Every row comes from one small tree of marks. The marks that hang from a mark follow it in brackets, in alphabetical order. Every link used is in the known rows. Which tree was each row made from?
Known rows
Z{A{V} P{Q}}: +0.42; +3.79; +0.20; +4.70; +1.12; -1.25; -1.02; +2.01; +1.88; +2.52; -1.73; +0.63; +4.80; -0.01; +1.85; +2.43; -0.28; -2.13; +1.15; +3.29; +0.15; -1.77; +0.09
S{A{T}}: +2.92; -0.35; +3.65; -1.25; -2.37; -1.95; -2.20; -0.69; -0.74; -1.72; -1.65; +0.68; -4.31; -3.78; +1.29; -1.93; -1.16; +2.47; -0.57; -0.63; -0.10; -2.44; +2.50
Q{P{Z{A{T V}}}}: +0.95; +1.67; -1.52; +3.08; +1.76; +2.08; -0.21; +3.27; -0.48; +1.40; +0.35; +0.05; -1.05; +0.44; +2.01; +3.10; +1.41; +0.21; +1.71; +1.92; +3.05; +0.43; -0.02
P{Q}: +2.41; -2.27; -0.39; +4.28; -1.26; +0.31; -1.75; -0.64; +0.61; +1.21; -3.22; +2.51; +1.40; -3.12; +5.12; +2.90; -0.92; -1.82; +3.20; -0.84; +0.72; -2.78; +0.25
Z{A{S T{K} V{B}} P}: -3.33; +3.01; +1.19; -0.92; +1.56; +2.38; +0.63; -2.56; +1.51; +1.45; +1.63; -0.40; +0.61; +2.09; -2.38; -4.61; +1.14; -0.53; -2.50; +0.42; +0.60; -1.71; +0.34
Z{A{T{K} V{B}} P{Q}}: -2.70; +3.00; +0.79; +1.65; -0.80; +0.99; +0.78; -2.73; -0.08; +1.71; +1.24; +2.54; +3.09; +1.04; +2.31; -2.99; -0.02; -0.19; +1.93; +1.47; +1.53; -1.90; +1.93
Z{A{T} P{Q}}: -0.07; +2.80; +3.57; +1.61; -0.86; +0.21; -0.77; -0.78; +1.56; +1.74; +1.15; +3.56; +1.53; -0.87; +4.72; +0.72; -0.75; -0.27; +0.96; +2.62; +0.72; -0.37; +0.81
V{A}: +4.92; -0.67; -2.30; +3.89; -1.00; -3.73; -1.07; -0.30; -0.18; +0.47; -0.67; -1.89; -0.47; -2.58; +1.17; +0.73; -1.26; -0.55; -0.41; -0.29; +3.42; -3.89; -0.34
P{Z{A}}: +2.26; +0.32; +0.22; +5.33; +2.24; -2.61; -0.22; +6.38; -1.34; +0.57; +1.13; -1.71; -1.76; -0.37; +3.97; +2.45; -0.89; -0.16; -0.70; +0.52; -0.47; -0.81; -0.85
T{A{V} K}: -1.37; +1.23; -3.45; +3.98; +1.24; -2.55; -0.28; -1.30; -4.76; -1.66; -4.47; -2.45; +1.57; +0.48; -1.95; -0.68; -0.04; -0.56; -0.15; +2.48; -0.17; -1.33; -0.10
B{V}: +1.78; -2.33; -0.47; +2.68; -0.34; -1.76; +0.52; +1.22; +0.17; -0.37; -5.63; -2.82; -3.18; -4.68; -2.51; +0.68; -1.50; +0.10; -2.15; -1.16; -0.76; -4.95; -1.26
K{T{A} Z}: +0.62; -0.07; -2.10; +0.43; -1.57; -3.51; -1.46; +4.41; -2.70; -1.45; -1.63; -1.31; +1.04; -1.37; +1.73; +6.93; -5.04; -2.09; +0.53; +0.09; -5.47; +4.83; +0.18
V{A{S T{K} Z{P}} B}: +0.75; -0.84; +1.35; -2.74; -2.95; +1.57; +2.45; -6.28; +1.89; -0.70; +7.00; +1.23; -2.27; -0.20; -0.83; -5.93; +1.38; +2.56; -0.78; -2.62; +3.78; -0.31; +0.63
Z{A{T} P}: -0.36; +3.57; +3.28; +0.94; +0.41; -0.12; -0.06; -0.20; +1.54; +1.26; +2.21; +0.37; -1.27; -0.76; +1.84; -0.68; -1.22; +0.93; -1.64; +2.61; -0.22; -1.16; +0.29
P{Q Z{A{T V{B}}}}: +1.14; -0.54; +0.69; +1.57; +0.21; -1.84; -0.27; +4.38; -0.98; +1.04; +0.70; +3.11; +2.46; +0.37; +4.18; +0.99; -0.06; -1.40; +3.12; -0.44; +1.21; -0.14; +1.12
K{Z{A{S V{B{T}}} P}}: -0.70; +0.42; -1.16; -1.57; +1.86; +0.57; +0.97; +3.47; +2.44; +2.45; +1.02; -1.99; +1.68; +2.60; +0.05; +0.87; -2.73; -3.39; -2.83; -0.80; -2.08; +1.80; -1.09
T{A{S V{B} Z{P{Q}}} K}: -2.70; +1.02; -0.52; +0.51; +0.03; +0.90; +1.39; -2.81; -1.06; -1.60; +0.30; +0.60; +2.80; +1.77; -2.57; -1.68; +2.60; +0.08; +0.52; +1.64; -0.60; +2.32; -0.45
S{A}: +3.49; -0.32; +1.66; +2.74; -1.46; -2.63; -2.20; +1.62; -0.92; -1.12; -2.60; -1.48; -3.74; -3.75; +1.78; +0.37; -1.17; +1.69; -0.64; -0.18; -0.89; -3.61; +1.75
V{A{S Z{P{Q}}} B{T{K}}}: +0.71; -2.62; -0.87; -2.36; -1.00; +2.27; +2.54; -4.36; +1.15; +0.34; +5.72; +1.34; -1.22; +2.97; +2.39; -3.35; +1.75; +1.82; +0.03; -2.22; +3.98; +0.75; +0.01
V{A B}: +2.90; -2.41; -3.55; +2.76; -2.20; -2.93; +1.08; -0.24; -0.57; +0.49; +2.41; -2.64; -2.48; -2.03; +0.99; -1.28; -1.51; +0.66; +0.54; -1.87; +3.25; -6.10; +0.86
Q{P{Z{A{V}}}}: +1.23; +1.66; -2.94; +5.78; +2.37; +1.61; -0.20; +4.72; -0.64; +1.73; -0.27; -1.31; -0.67; +0.43; +2.31; +4.54; +1.36; -0.37; +1.75; +2.23; +2.52; -0.29; -0.55
B{T{A{Z}} V}: -0.85; -2.74; +0.60; -5.91; +0.85; -3.32; +1.34; +2.96; -2.71; -2.57; -3.56; -2.75; -4.61; +0.44; -4.31; +1.35; -0.63; +3.10; -2.99; +1.55; -2.41; +1.45; -1.98

Which tree is each row?
-1.07; +1.67; +0.74; +4.07; -1.42; -0.60; +1.18; -3.10; -2.79; -2.12; +0.96; +1.58; +0.97; -0.16; +2.63; +0.28; +0.69; +1.94; +1.58; +3.48; -0.59; +2.93; -0.15
T{A{Z{P{Q}}} K}
+0.42; +3.16; -1.04; +2.15; -1.16; -1.78; -1.76; +4.40; +0.82; +1.62; -0.78; +0.82; +5.83; -0.15; +3.39; +6.61; -4.37; -3.81; +1.77; +0.38; -4.11; +4.52; +0.75
K{T Z{A{V} P{Q}}}
+1.27; +0.98; -2.10; +6.32; +1.70; +2.05; +0.01; +4.26; -1.03; +1.64; +1.03; -0.75; -2.43; -0.02; +4.52; +4.84; +1.04; +0.34; +1.56; +2.16; +2.41; -0.13; -0.63
Q{P{Z{A}}}
+1.73; +0.51; +5.64; -2.48; -2.78; +2.40; +0.70; -3.98; +4.22; -0.44; +3.78; +5.18; -0.16; -2.76; +2.33; -0.93; -0.02; +2.54; +2.60; -0.14; +0.07; +2.76; +0.66
A{T Z{P{Q}}}
-3.26; -0.18; +0.83; -5.13; +0.48; -1.46; -2.22; +1.69; -0.30; +0.72; -0.64; -1.95; -0.85; +0.79; -5.23; -2.26; +0.37; -1.09; -1.96; -1.03; -0.90; -2.75; -0.10
Z{A{S T V{B}}}
-0.39; +3.16; +3.05; -1.21; +1.46; +1.30; -1.92; -0.51; +3.70; +2.33; -1.60; +3.07; +4.70; +0.73; -0.43; +0.09; +1.48; -2.78; -0.80; +1.78; +0.77; +0.43; -0.11
Z{A{S T V} P{Q}}
-1.91; -2.56; -2.00; -1.48; +1.76; -1.52; +1.90; -0.43; -5.38; -2.11; -5.75; -2.63; -4.00; +1.44; -1.51; -0.93; -0.61; +1.92; -3.49; +1.27; -0.20; -0.76; -1.17
B{T{A K} V}
+1.34; +0.61; +1.42; +0.04; -3.21; +0.05; +0.37; -2.96; -0.49; -0.71; -0.74; +2.51; +0.74; -1.57; +2.31; -4.22; -1.58; +0.54; +1.58; -1.75; +0.90; -1.11; +3.82
S{A{T{K{Z{P{Q}}}} V{B}}}
-0.29; -0.80; +1.68; -2.38; +0.11; -2.40; -1.44; +1.99; -0.63; -2.37; -0.66; -1.33; -1.45; -0.89; -3.73; +2.50; +1.10; +0.49; -1.71; +1.74; -2.96; +2.63; -2.18
T{A{S Z}}
-1.58; -3.06; -2.39; -1.99; +0.74; -2.05; +2.30; +0.55; -5.22; -1.94; -5.31; -2.39; -2.75; +1.55; -0.63; -0.23; -2.45; +0.25; -3.55; +0.35; -1.13; +1.71; -1.42
B{T{A K{Z}} V}
+1.02; +1.26; -2.37; +4.56; +3.06; +2.78; -0.79; +4.32; +0.30; +1.87; -0.77; -1.06; -0.40; +0.89; +1.22; +4.43; +2.42; -1.37; +0.44; +1.58; +2.53; +0.36; -1.25
Q{P{Z{A{S V}}}}
-0.17; -0.94; +0.75; +1.34; +0.98; +0.28; -0.62; +1.85; -1.28; +0.92; +0.17; +3.56; +2.80; +1.60; +3.76; -0.75; +1.63; -2.32; +1.78; -1.53; +1.77; +0.65; +0.39
P{Q Z{A{S T{K} V{B}}}}
-1.98; -0.28; +3.08; -4.78; -1.39; +5.55; +1.54; -7.02; +4.05; -0.16; +3.21; +4.15; +2.22; +0.73; -2.89; -5.73; +2.91; +0.66; +1.43; -2.92; +0.99; +2.09; +0.68
A{S T{K} V{B} Z{P{Q}}}
+0.21; +3.19; -0.27; -0.57; +0.16; -2.37; -1.00; +2.61; -0.27; -2.10; -0.37; -1.45; +1.45; -0.62; -2.98; +5.03; -0.92; +1.44; +1.17; +2.43; -4.64; +3.69; +0.27
K{T{A{V Z{P}}}}
-3.07; +2.23; +1.53; -0.31; +0.35; +2.73; -0.09; -3.12; +1.51; +2.02; +0.51; +2.86; +3.42; +1.90; +0.57; -3.22; +1.64; -1.79; +0.00; +0.48; +1.51; -0.95; +0.90
Z{A{S T{K} V{B}} P{Q}}
-1.53; +0.74; -1.48; -2.45; -1.10; -3.40; -1.19; +3.49; -2.39; -2.66; +0.04; -2.54; -0.39; -0.62; -3.92; +4.17; -1.30; +1.91; +1.90; +0.68; -5.04; +2.04; +0.71
K{T{A{V{B} Z}}}
-1.68; -1.66; -2.30; -0.55; +2.39; +0.26; +0.55; -1.56; -4.79; -1.14; -1.85; -1.41; -2.93; +3.08; +2.61; -0.49; -0.70; +1.50; -1.19; +1.59; +0.14; +0.57; -0.36
B{T{A K}}
+0.04; -2.40; -2.45; -0.82; +2.08; +1.85; -0.72; +0.49; +2.82; +1.35; -2.59; -2.91; +0.19; -0.43; -4.97; -1.16; +0.93; -2.67; -1.18; -3.20; -0.46; -4.53; -0.86
A{S V{B}}
-0.46; +0.77; +0.11; -1.11; -1.28; -3.32; -2.02; +3.00; -2.58; -2.85; +0.03; -1.42; -1.49; -1.53; -1.10; +5.62; -1.50; +2.12; +1.23; +1.55; -5.17; +3.38; +0.13
K{T{A{Z}}}
-0.90; -2.25; +0.16; -4.52; +0.02; +0.86; -0.49; +0.80; +3.20; -0.34; +0.90; -2.39; -0.55; -0.52; -7.24; -1.37; +1.64; -0.08; -0.30; -3.33; -2.21; -0.96; -1.22
A{S V{B} Z}
-0.44; -0.23; +5.61; -2.75; -1.78; +5.80; +0.19; -7.81; +3.80; -0.55; +3.01; +5.89; +0.43; -0.75; +1.58; -3.56; +2.51; +1.06; +0.29; -1.84; +0.90; +4.09; -0.23
A{S T{K} Z{P{Q}}}
+0.07; -3.33; -2.58; -2.61; -2.33; -1.52; +2.36; -2.67; -2.67; -0.98; +5.69; -1.91; -4.30; +1.95; +1.23; -3.82; -0.47; +4.07; +0.82; -2.27; +3.04; -1.48; +0.68
V{A{Z} B{T{K}}}
-0.64; -2.50; -2.76; -1.46; +2.51; +4.94; +1.31; -1.93; +2.85; +2.21; -1.48; +0.40; +2.78; +2.95; -0.01; -1.71; +0.19; -3.60; -0.62; -3.47; +0.73; -0.08; -0.35
A{S V{B{T{K{Z{P{Q}}}}}}}
+0.73; -0.94; +1.07; -3.56; +0.93; +0.33; -2.12; +0.76; +3.61; -0.46; -1.51; -1.73; +1.03; -0.96; -7.20; +0.28; +1.86; -0.87; -0.96; -2.05; -2.08; +0.83; -2.19
A{S V Z}
-1.18; -1.65; -0.28; -2.62; -0.45; +5.07; +1.08; -5.78; +2.67; +1.29; -0.46; +3.19; +3.41; +0.79; -0.80; -4.86; +0.04; -3.54; +0.13; -4.22; +1.52; +0.44; +0.87
A{S T{K{Z{P{Q}}}} V{B}}
+0.52; -2.08; -1.04; -2.82; -0.34; +2.14; +2.92; -3.95; +1.08; +0.06; +6.48; -0.70; -2.97; +3.09; +0.59; -4.17; +1.38; +2.71; -1.58; -2.30; +3.39; +0.23; -0.31
V{A{S Z{P}} B{T{K}}}
-1.58; -0.85; -0.34; -3.98; +0.52; -2.59; -0.44; +2.68; -0.37; -2.08; -0.58; -2.65; +0.04; +0.30; -7.29; +0.78; +1.41; +0.09; -0.84; +0.91; -2.91; +1.00; -1.41
T{A{S V{B} Z}}
